What can hang from each mark:
tokil: fovem
vozan: kofa
kimil: meto penane
zaro: fovem
kofa: vozan
penane: fovem kimil
daga: todasa
todasa: daga tokil
fovem: doga penane tokil vozan zaro

Each row was made from one small tree. The marks that hang from a mark follow it in brackets, in alphabetical order. Every link used is in the known rows. Write each row's tree.
Known rows:
kimil(meto penane(fovem(doga tokil vozan zaro))): [ 14.8  11.3  19.4  -5.0  -3.5  -6.0  16.1  23.9 -32.8  12.4  11.3  15.8
 -18.3  -1.5 -12.9   5.0  21.3  12.2  -6.0 -13.4   1.4   5.0  37.2]
todasa(daga tokil(fovem(penane zaro))): [-18.4  -9.5 -35.3  -8.4 -13.0  22.1  -4.4 -24.7   4.5  -7.8  12.4   3.7
  29.2  -7.1   9.3  20.2 -18.7 -12.2   5.7 -15.2   4.8   1.4 -10.4]
tokil(fovem(vozan)): [ -1.2   9.8 -12.9  -3.9  -5.2   8.4  -4.4  -6.4 -23.1  -2.8   1.4 -10.9
  -2.2  21.4   6.7  -6.7 -11.4  -6.7  -2.1  15.3  18.7   0.8 -20.9]
todasa(daga tokil(fovem)): [-21.3  -0.6 -36.5  -3.6 -11.7  23.2 -13.4 -30.4   4.4   2.6  -2.1   2.2
  16.1  13.4  16.1  14.8 -34.8  -8.2  -7.0  -1.0  17.6  -3.7 -30.9]
tokil(fovem): [ -7.5   1.2 -17.1 -13.0  -6.6  12.2  -8.0 -21.6  -7.9   0.2  -2.6 -11.4
   9.4  12.6  12.1  -5.7 -23.6  -1.8  -0.6  15.6  11.2   3.3 -20.9]
fovem(doga penane(kimil) tokil vozan): [  8.3   6.8  21.4  14.8  11.6 -15.4  -6.2  18.3  15.6  -0.7   6.9  -4.7
  -6.6 -11.7 -20.8  -1.5  22.4  -4.3   6.7  -4.7  -5.1   1.6   9.1]
zaro(fovem): [-11.8   0.2  -7.6  -5.9   3.3   2.5   1.7 -23.0  -9.2   2.5 -13.6  -1.6
   6.0   3.7   2.2 -10.5 -31.0   2.3 -12.6  10.2  -0.9   5.9 -28.4]
penane(fovem(doga tokil zaro) kimil): [  5.6 -13.7  23.2   1.0  -0.5 -25.3  -4.7  -0.5   7.2   4.8 -24.6  12.2
  -5.5 -12.6 -10.0  -2.3  12.2  21.6  -9.6 -16.7  -6.0   2.1  22.4]
fovem(doga penane): [  0.7  -6.5   6.9  -3.0  12.0  11.1 -10.3  -3.3  13.6  -0.8  14.5 -25.4
   9.7 -19.9   6.4  -1.8 -12.7 -11.5  14.1  -7.0  -9.3  10.5  -9.7]
tokil(fovem(doga penane vozan(kofa) zaro)): [  7.4  -6.0 -17.5  -5.3   1.2  14.2   7.8   5.8  17.3 -11.3  20.3 -15.5
  18.7   1.2  22.4  -1.1   0.2 -17.3  16.1   1.0  -3.9  -4.6   4.8]
vozan(kofa): [ -8.8  -8.1 -12.1 -10.4   3.5  11.8  -3.2 -16.9   6.9   7.9  -2.7  -6.8
  -6.9   6.9  21.3 -11.7 -21.1  -2.6   5.3  22.9  -8.1 -12.3 -19.2]
kofa(vozan): [ -5.0   2.7   9.6 -14.6  -5.7   4.2   2.8 -13.8 -29.7   4.9   1.1 -11.5
 -19.4   0.9   3.7 -11.3 -17.9  -2.1   3.8   6.7   9.5   3.0 -24.7]
fovem(doga penane(kimil) tokil vozan zaro): [  8.4  -5.3  21.7  10.3  10.0 -18.8   4.1  19.2  14.6   1.5   5.1   1.3
  -3.5 -17.5 -16.3  -0.7  25.2  -2.8   4.9 -18.4 -12.3   1.3  25.8]
daga(todasa(tokil(fovem(penane(kimil) zaro)))): [-16.8 -11.9 -12.2   5.8 -13.6   2.6  -2.3  -8.6  -0.8  -3.3  -6.4   5.2
  17.5  -0.7 -16.7  13.3  10.7   8.8   1.9   4.2   4.2   8.1   6.7]
daga(todasa): [-15.6  -9.2   1.3   9.1   4.1   1.7  -8.9  -4.1 -15.1  10.5 -18.1 -11.4
 -18.2  -1.7   4.7 -11.8 -19.7   3.7  -6.1  13.6  -2.1  14.9 -19.5]
tokil(fovem(penane(kimil) vozan(kofa) zaro)): [ -0.3   0.7 -15.8 -10.2  -9.2   6.9   6.2  -4.0  -1.6 -12.3   9.9   2.0
  10.9  10.8   1.2  -1.0  21.4  -5.0  14.3  20.7  -0.9 -13.3  11.3]
penane(kimil): [ -8.9  -2.2   6.7  -8.4   2.3  -2.9 -11.2 -18.3  -5.6   9.6 -12.7  -3.4
  -9.2   3.6  -6.0  -6.8  -4.1   5.4  -1.6  11.6   1.5  -4.4  -7.3]
fovem(doga penane tokil): [  3.6  -6.5   9.3   5.8  13.8  -2.3  -5.5   6.6  26.2   0.8  11.0 -11.8
   6.4 -22.7  -0.1  -2.7  -6.8  -5.5   9.8  -7.4 -12.9  10.9  -3.5]
zaro(fovem(doga penane(kimil) tokil vozan)): [  5.5  13.1  13.0  18.6  11.2 -16.2   3.7  11.9  17.4  -6.6  -2.8   4.6
   8.3  -8.2 -24.9  -3.4  13.5  -0.8  -5.4  -2.6  -6.6   7.4   0.2]
todasa(daga tokil(fovem(doga vozan zaro))): [ -9.6  -6.6 -25.7   6.5  -4.9  12.9  -3.3  -8.0  10.4   1.3   2.9  -2.3
  16.0   9.7  21.9  16.3 -24.6 -16.9  -9.7 -28.9  16.1  -1.7  -7.1]
zaro(fovem(doga tokil vozan(kofa))): [  4.0   1.2  -8.0  15.4  12.8  -7.2  10.9   9.0  29.8   1.3  -9.4   5.3
  -0.2   9.5  13.9 -12.7 -17.0  -3.6 -12.3   9.6  -8.4  -6.1 -15.2]
kimil(meto): [ -9.2   8.1   4.5 -15.3  -7.4  11.1   0.9 -10.5 -14.6  11.1   8.3  -6.4
 -16.8   2.4   7.0  -2.4 -11.4   6.0   2.4   9.2  -0.1  -2.9  -1.9]

Write each row's tree:
[  7.9   0.9  14.2 -13.5  -5.0  -2.5  13.7  10.3 -19.3  16.6   8.1  16.1
  -6.5 -10.0  -6.0   5.8   8.6  15.6  -4.2 -11.6  -5.6   6.5  37.3]
kimil(meto penane(fovem(doga tokil zaro)))
[ 10.2 -12.2  10.0  -6.9   6.4  -8.1   3.9   4.5 -10.4  14.8  -5.6  11.8
   0.2 -12.3  -4.6   0.0   0.0  10.3  -5.3 -14.8  -5.2  10.6  17.7]
kimil(penane(fovem(doga tokil zaro)))
[-12.8   3.0 -16.7  17.6  -9.7   6.1  -4.0   4.4 -16.4   1.6  -9.9  -3.6
  -6.4  24.5  -1.9   5.4  -9.1  -0.4 -11.9  12.7  20.8   7.0 -26.4]
daga(todasa(tokil(fovem(vozan))))
[ 11.5 -11.4   7.9  -1.7   2.3  -1.6   2.4   7.6  -3.9  -4.4  -8.4  -4.1
 -12.5   1.2  18.4  -4.9   1.7   3.0  -0.1  -4.7  -4.1  -6.9   4.0]
penane(fovem(doga vozan(kofa) zaro))
[ -6.0   2.0  -4.2   2.4   5.3  -3.4   5.0  -7.7   6.8  -5.6  -1.4   8.4
  11.2 -13.1 -13.4  -5.4 -11.4   3.0  -0.3  10.3 -11.1  10.9 -19.1]
zaro(fovem(penane tokil))
[-16.6  -4.0 -30.0   2.0  -4.2  21.9 -15.6 -22.8  25.7   3.0   0.0  -8.2
  24.7   6.2  23.5  16.1 -40.3 -13.2  -7.8 -15.0  16.3   0.5 -22.6]
todasa(daga tokil(fovem(doga)))
[ 13.0  -6.9  20.4   8.1   3.9 -21.0   3.3  18.2 -10.1   0.6 -14.0   5.1
 -16.4  -6.5  -2.0  -4.7   7.4   8.5  -8.5 -20.8  -1.6   6.5   9.3]
penane(fovem(doga tokil vozan zaro))
[ 12.0  -3.7  27.8  10.2   1.8 -29.1  -0.2  14.0  -6.2   1.2 -20.6  12.8
 -17.8  -3.3 -15.3  -3.0  24.7  16.9 -10.0 -17.5   1.4  -0.4  22.7]
penane(fovem(doga tokil vozan zaro) kimil)
[  6.2 -17.4  16.7  -0.4   2.2 -18.8  -1.2   1.2   4.8   4.4 -18.1   5.0
  -5.8 -15.8   5.3  -3.2  -4.4  13.7  -7.3 -20.3  -8.5   8.7  10.0]
penane(fovem(doga tokil zaro))
[  6.5  -9.4   8.8  -1.2   8.7   0.6   3.6   7.5  18.0  -3.4   9.8  -7.8
  -0.6  -7.7   3.6  -1.8  19.8  -7.6  13.7  -2.1 -15.0 -12.0  19.3]
fovem(doga penane(kimil) vozan(kofa) zaro)
[ 11.8 -11.3   8.7   4.9   3.7 -15.3   7.7  17.5   8.2  -0.8 -11.1   9.3
 -15.9   0.0  13.0  -6.9   7.4   9.0  -3.9  -5.9  -9.5  -7.3   9.8]
penane(fovem(doga tokil vozan(kofa) zaro))
[ 10.0   5.7  15.8   2.2   1.9  -3.5 -10.3   4.4   2.5  -4.4 -14.1  -2.4
 -14.7  10.8   0.9  -4.4  16.0   8.1  -0.9  12.3   4.0 -12.4   0.9]
penane(fovem(doga vozan(kofa)) kimil)
[ 12.8   9.8  28.1  13.4   2.9 -23.5 -10.2  14.1  -4.4  -0.7 -18.8   6.8
 -19.5   1.9 -20.1  -2.0  21.4  15.7  -9.1  -4.0   6.8   0.7   6.5]
penane(fovem(doga tokil vozan) kimil)
[  8.9 -13.6   1.0   7.2  12.3  -5.4  11.4  20.8  28.0  -1.0  14.5  -2.3
  -3.1 -12.9  12.7  -5.1   9.2 -11.2  12.4  -5.0 -21.2  -4.9  12.8]
fovem(doga penane tokil vozan(kofa) zaro)
[  2.2  14.9 -11.1  -5.0  -4.5  14.0  -4.6  -0.7 -20.8 -13.8  18.1 -15.2
   8.9   5.9  -3.1   0.1   2.0 -13.6  12.6  14.4  11.7   6.4 -19.0]
tokil(fovem(penane vozan))
[ -2.1   9.8  -2.3  11.2   6.0 -14.6   9.3   2.7  -9.7   1.4 -13.1  11.5
 -10.7   9.7  -8.8 -12.2 -12.3   3.2 -17.1   9.1   0.6   3.0 -22.0]
zaro(fovem(tokil vozan))
[  2.6  -7.0   3.9   0.8   3.7 -13.2  10.6  11.6  10.1  -1.3   4.3  15.8
 -11.7  -4.3 -10.0  -4.8  31.3   0.8  11.4  12.0 -17.1 -16.7  19.4]
fovem(penane(kimil) tokil vozan(kofa) zaro)
[-19.6  -7.1 -27.6  -8.1 -15.8  15.2  -8.3 -27.0   6.4  -6.0   3.8  11.4
  29.3  -4.0  -5.1  22.6  -1.3  -4.8   4.5 -10.4   6.6  -5.0   3.6]
todasa(daga tokil(fovem(penane(kimil) zaro)))
[ 16.4   7.2   2.1   3.9   8.4   1.0   2.3  19.2  -5.3   7.6   2.3  10.3
 -12.4   8.6  -2.1  -4.0   8.5   0.4  -2.5  13.6  -1.4  -3.7   3.3]
kimil(penane(fovem(doga tokil vozan(kofa))))
[  6.4  10.7  -9.7  -0.1   0.0  11.3  -6.9   3.3  22.7 -12.7  14.1 -13.4
  16.3   9.7   5.7   0.2  15.3 -11.7  15.2  19.7   4.2 -10.0   3.0]
tokil(fovem(doga penane(kimil) vozan(kofa)))
[  1.1   5.1   2.1   9.6  11.6  -2.1   4.0  -0.9  -1.1  -1.0  -7.8 -11.8
   3.6   4.7   5.9  -8.5 -25.4  -6.6 -13.2  -5.3   2.2   7.8 -21.1]
zaro(fovem(doga vozan))
[  6.4   2.1   3.0  -2.0  -2.2   0.7  -1.2   3.3   1.8  -9.6  10.7 -12.8
  17.4  -1.9  -4.9   3.8  17.7  -8.8   9.4  -9.3   4.2   3.4  18.1]
tokil(fovem(doga penane(kimil) vozan zaro))
[  6.2  28.2  13.1 -15.8 -10.6  12.6   4.5   7.1 -65.5   6.8  13.9   7.3
 -27.7  12.5 -21.3   3.9  16.6  10.4  -0.4  14.6  13.6   1.8   7.1]
kimil(meto penane(fovem(vozan)))
[  1.4  21.9   5.4   0.0  -0.8   9.3  12.9   6.4  14.2 -10.0  15.6   1.4
   4.5   2.7  -5.2   1.8  16.3   0.7   6.9  15.1  -7.5 -10.8  12.9]
zaro(fovem(doga penane(kimil(meto)) vozan(kofa)))
[-20.9   6.8 -21.0 -15.7 -25.0  20.5   1.4 -21.4   0.9  -4.2  17.4  16.8
  21.2  -1.5  -6.8  28.6   8.1   2.3   6.3  -9.5   7.9  -9.3  22.8]
todasa(daga tokil(fovem(penane(kimil(meto)) zaro)))
